Each row was made from one path, in order. Every step used is in the known rows, and no mark comes twice. Write each row's path.
Known rows:
s-q-a-m: [-0.51  1.48  0.05 -0.58  0.09  2.20  1.59 -0.15 -1.75  0.23 -0.29 -0.08
 -0.34 -0.67 -0.61  2.49  0.91 -0.23 -0.83 -0.73 -2.32  0.34]
q-a-s-n: [-1.27  1.39 -1.49 -0.57 -1.31  0.63  1.90 -0.19 -0.68 -0.42 -3.93 -0.15
 -0.30  0.90  6.35  1.37  3.29  0.51 -1.78 -0.22 -0.70 -0.54]
t-a-q: [ 0.56  1.68 -1.04 -1.00 -0.34  1.06 -1.13  1.42 -0.96  1.10  0.69  0.16
  0.00 -0.27  3.64  1.43 -3.42  1.25 -0.16 -0.07 -1.00  1.56]
s-n-q: [-0.85 -0.76 -1.16 -1.32 -0.47 -3.25  2.12 -0.46  0.71  1.21 -0.88 -0.08
  0.42  0.33  3.57  1.58 -2.70 -1.45 -1.36 -0.17 -0.40 -0.76]
q-a-m: [-0.36  1.30  0.14 -0.31  0.16  3.26  1.06  0.11 -1.83 -0.44 -0.20 -0.67
 -0.57 -0.46  0.11  0.58  2.53  0.02 -0.33 -0.32 -2.05  0.34]
t-a-m: [ 0.69  3.13 -0.47 -0.27  0.43  1.00 -0.05  1.67 -1.77 -0.38 -0.38 -0.23
  0.14 -1.71  1.62  0.03  2.21  1.00 -0.13  0.32 -1.83  1.69]
g-q-a: [ 0.58 -0.17  0.87  0.43 -1.05  3.48  0.75 -1.42 -0.24  0.81  0.93 -0.67
 -1.00  0.43  0.95  0.48 -2.56  0.32  1.02 -0.60  0.11 -0.23]
n-q-a-t: [-2.25  1.28 -0.57 -0.67 -2.25  0.99  1.17 -0.63  0.03  0.84  2.05  0.61
 -0.33 -0.93  2.36 -0.03 -4.79 -1.20 -0.01  0.33 -1.27 -1.53]
g-n-q-a: [-0.05  0.69 -0.04 -1.06 -0.81  1.32  1.67 -1.37  0.46  1.55  0.77 -2.02
 -0.60 -0.11  0.73  1.22 -5.95 -1.14 -0.13 -0.18 -1.18 -1.44]
s-n-q-a-m: [-1.11  0.68 -0.73 -1.30 -0.03  0.72  2.71 -0.13 -1.22  0.52 -1.11 -0.71
 -0.07 -0.07  2.97  1.77  0.19 -1.23 -1.52 -0.42 -2.44 -0.26]
z-q: [-0.16 -1.47 -0.23  0.18  0.98  1.15  0.47  0.45 -0.98  0.98  1.90  1.17
  0.59  0.04  0.43  0.77 -1.96  0.52 -0.53 -0.90  1.07  0.33]
g-n-q-a-m: [ 0.04  2.31  0.49 -1.19  0.38  2.12  2.32 -0.42 -1.04  0.95  0.63 -1.95
 -0.16 -1.33  0.69  1.56 -2.06 -1.05 -0.58 -0.25 -2.15 -0.55]
z-a-s-n: [-1.65  2.79 -0.86 -0.22 -1.71  1.70  1.90 -0.34 -0.59 -0.83 -3.90  0.36
  0.57 -0.16  6.07  1.24  3.33  0.70 -2.11 -0.39 -0.47 -0.57]
z-m: [ 0.34  0.06  0.33  1.25  0.61  0.85  0.39 -0.16 -1.07 -1.25 -0.13  0.59
 -0.27 -1.82 -0.50 -0.23  3.17 -0.22 -0.31 -0.49 -0.55  1.51]
q-a-t-g: [-1.82  1.94 -1.03  1.90 -3.08 -0.98 -0.31 -0.25 -2.02 -0.36  1.37  0.73
 -1.43 -0.23 -0.86 -0.03 -0.58 -0.90 -0.21 -0.19 -1.64 -0.19]
s-q-a-t: [-1.90  1.51 -0.13 -0.14 -2.46  0.78  0.54 -0.38  0.00  0.31  1.37  1.15
 -0.49 -1.39  0.90  1.85 -2.26 -0.60 -0.25  0.06 -1.14 -0.62]
n-q-a-s: [-1.53  2.04 -1.55 -1.10 -0.91  2.43  2.40 -1.36 -1.31  0.66 -1.58 -0.19
  0.13  1.01  4.83 -0.28 -2.57  0.46 -0.83 -0.49 -1.16 -1.65]
n-q-a-t-g: [-2.22  1.63 -1.56  1.13 -3.20 -1.73  0.71 -0.78 -1.83  0.67  1.87  0.63
 -1.03 -0.04 -0.09  0.03 -3.99 -1.72 -0.52 -0.23 -2.07 -0.87]
s-n-q-a-t-g: [-2.45  1.26 -1.96  0.85 -3.48 -3.42  1.26 -0.37 -1.39  0.56  0.61  0.64
 -1.10  0.04  2.21  1.23 -2.57 -1.97 -1.36 -0.27 -2.01 -0.64]

Which path is each row?
[-0.77  2.39 -0.71 -0.46 -0.20 -0.21  1.54 -0.62 -0.82  0.41 -2.10  1.03
  0.80 -0.31  2.69  2.00  0.05  0.75 -1.10 -0.54 -0.38 -0.36] | a-s-q
[-0.21  1.82  0.56  2.29 -2.26 -1.69 -0.07 -0.61 -1.22  0.55  2.63  1.11
 -0.59 -1.24  0.60  0.29 -1.86 -0.86  0.71 -0.35  0.60  0.33] | a-t-g-q
[-0.71  1.87 -1.30  1.25 -2.24 -0.41  2.08 -0.95 -1.90  0.12 -2.99  0.04
 -0.85  1.27  5.73  1.69  2.11  0.22 -1.20 -0.96 -0.45  0.10] | t-g-q-a-s-n
[ 0.29  1.53 -0.47  0.36 -0.66 -3.44  1.30 -0.97 -0.59  1.68  1.17 -1.40
 -0.11 -0.41 -1.19  1.28 -5.39 -1.89 -0.59 -0.37 -0.89 -0.60] | t-g-n-q
[ 0.33  0.38  0.07  1.93 -1.92  1.43  0.59 -1.68 -1.80  0.75  0.86 -0.43
 -1.65  1.08 -0.74  0.41 -2.61 -0.25  0.71 -1.10 -0.58  0.22] | t-g-q-a
[-1.27 -0.99 -1.33 -1.22 -1.36 -0.31  2.23 -1.00  0.16  1.18 -1.09 -0.67
 -0.55  1.32  3.25  1.46 -3.20 -1.21 -1.12 -0.34 -1.42 -1.12] | s-n-q-a
[-0.64  3.26  0.06  1.35 -2.73 -2.16  0.39 -0.51 -0.75  0.77  1.62 -0.58
 -1.07 -1.88 -1.77  2.97 -2.49 -1.54 -0.55 -0.20 -1.52 -0.05] | s-q-a-t-g-n
[-0.16  2.60 -0.27  0.18 -0.44  0.19  2.09 -0.69 -2.43  0.91  0.64 -1.77
 -0.69 -0.74 -1.04  1.53 -1.86 -1.65 -0.93 -0.67 -2.80 -0.22] | t-g-n-q-a-m
[-0.40  2.65 -0.71  1.55 -1.95  2.29  1.40 -1.55 -2.72  0.31 -1.27  0.09
 -0.93  1.03  3.29  0.09 -0.24  1.01 -0.05 -1.06 -0.47 -0.31] | t-g-q-a-s
[-1.39  2.35  0.17 -0.80 -2.17  0.71  1.29 -0.63  0.79  1.11  2.29 -0.68
 -0.33 -2.04  2.12  0.97 -5.43 -1.56 -0.01  0.56 -0.97 -1.50] | g-n-q-a-t
[-0.24  1.11 -0.74  0.28 -1.60 -0.46  1.46 -1.45 -0.85  1.58  0.88 -1.88
 -1.15  0.52 -0.92  1.21 -5.73 -1.58 -0.40 -0.58 -1.81 -0.95] | t-g-n-q-a
[-0.64 -1.55 -0.54  0.05 -0.09  3.73  0.80 -0.29 -1.44  0.91  1.34  0.45
 -0.53  0.95  0.52  0.80 -2.80  0.51 -0.32 -1.01 -0.11 -0.10] | z-q-a
[-0.23  3.74 -1.46 -0.54 -0.78 -0.28  0.74  0.15 -1.07  0.58 -2.27  0.89
  0.52 -0.74  4.17  1.62 -0.55  1.60 -0.77 -0.20 -1.03  0.59] | t-a-s-q
[-1.14  2.28 -0.99 -0.18 -1.05  3.36  1.25 -0.62 -1.50 -0.33 -2.26 -0.10
 -0.32  0.68  3.89 -0.30  1.20  1.22 -0.58 -0.34 -0.91 -0.89] | q-a-s
[-0.66  2.79 -0.25  0.55 -1.77 -3.93  1.08 -0.48 -0.34  1.45  2.46 -0.57
  0.06 -1.74  0.05  1.08 -5.26 -2.16 -0.57  0.15 -0.85 -0.93] | a-t-g-n-q
[-0.88  2.47 -2.40 -1.47 -1.02 -2.26  2.23  0.25 -0.31  1.16 -2.81  0.15
  0.80 -0.03  8.10  0.92 -2.03  0.26 -1.54  0.05 -1.03 -0.25] | t-a-s-n-q
[-1.76  1.52 -0.09  0.02 -2.29  1.79  0.05  0.06 -0.08 -0.28  1.47  0.60
 -0.75 -1.14  1.58 -0.09 -0.75 -0.44  0.17  0.47 -0.91 -0.83] | q-a-t
[-1.27  3.77 -0.01  0.61 -2.74 -1.19  1.33 -1.08 -0.51  1.09  2.16 -0.56
  0.08 -2.23 -0.33  1.09 -6.10 -2.07 -0.78 -0.14 -1.38 -1.28] | z-a-t-g-n-q
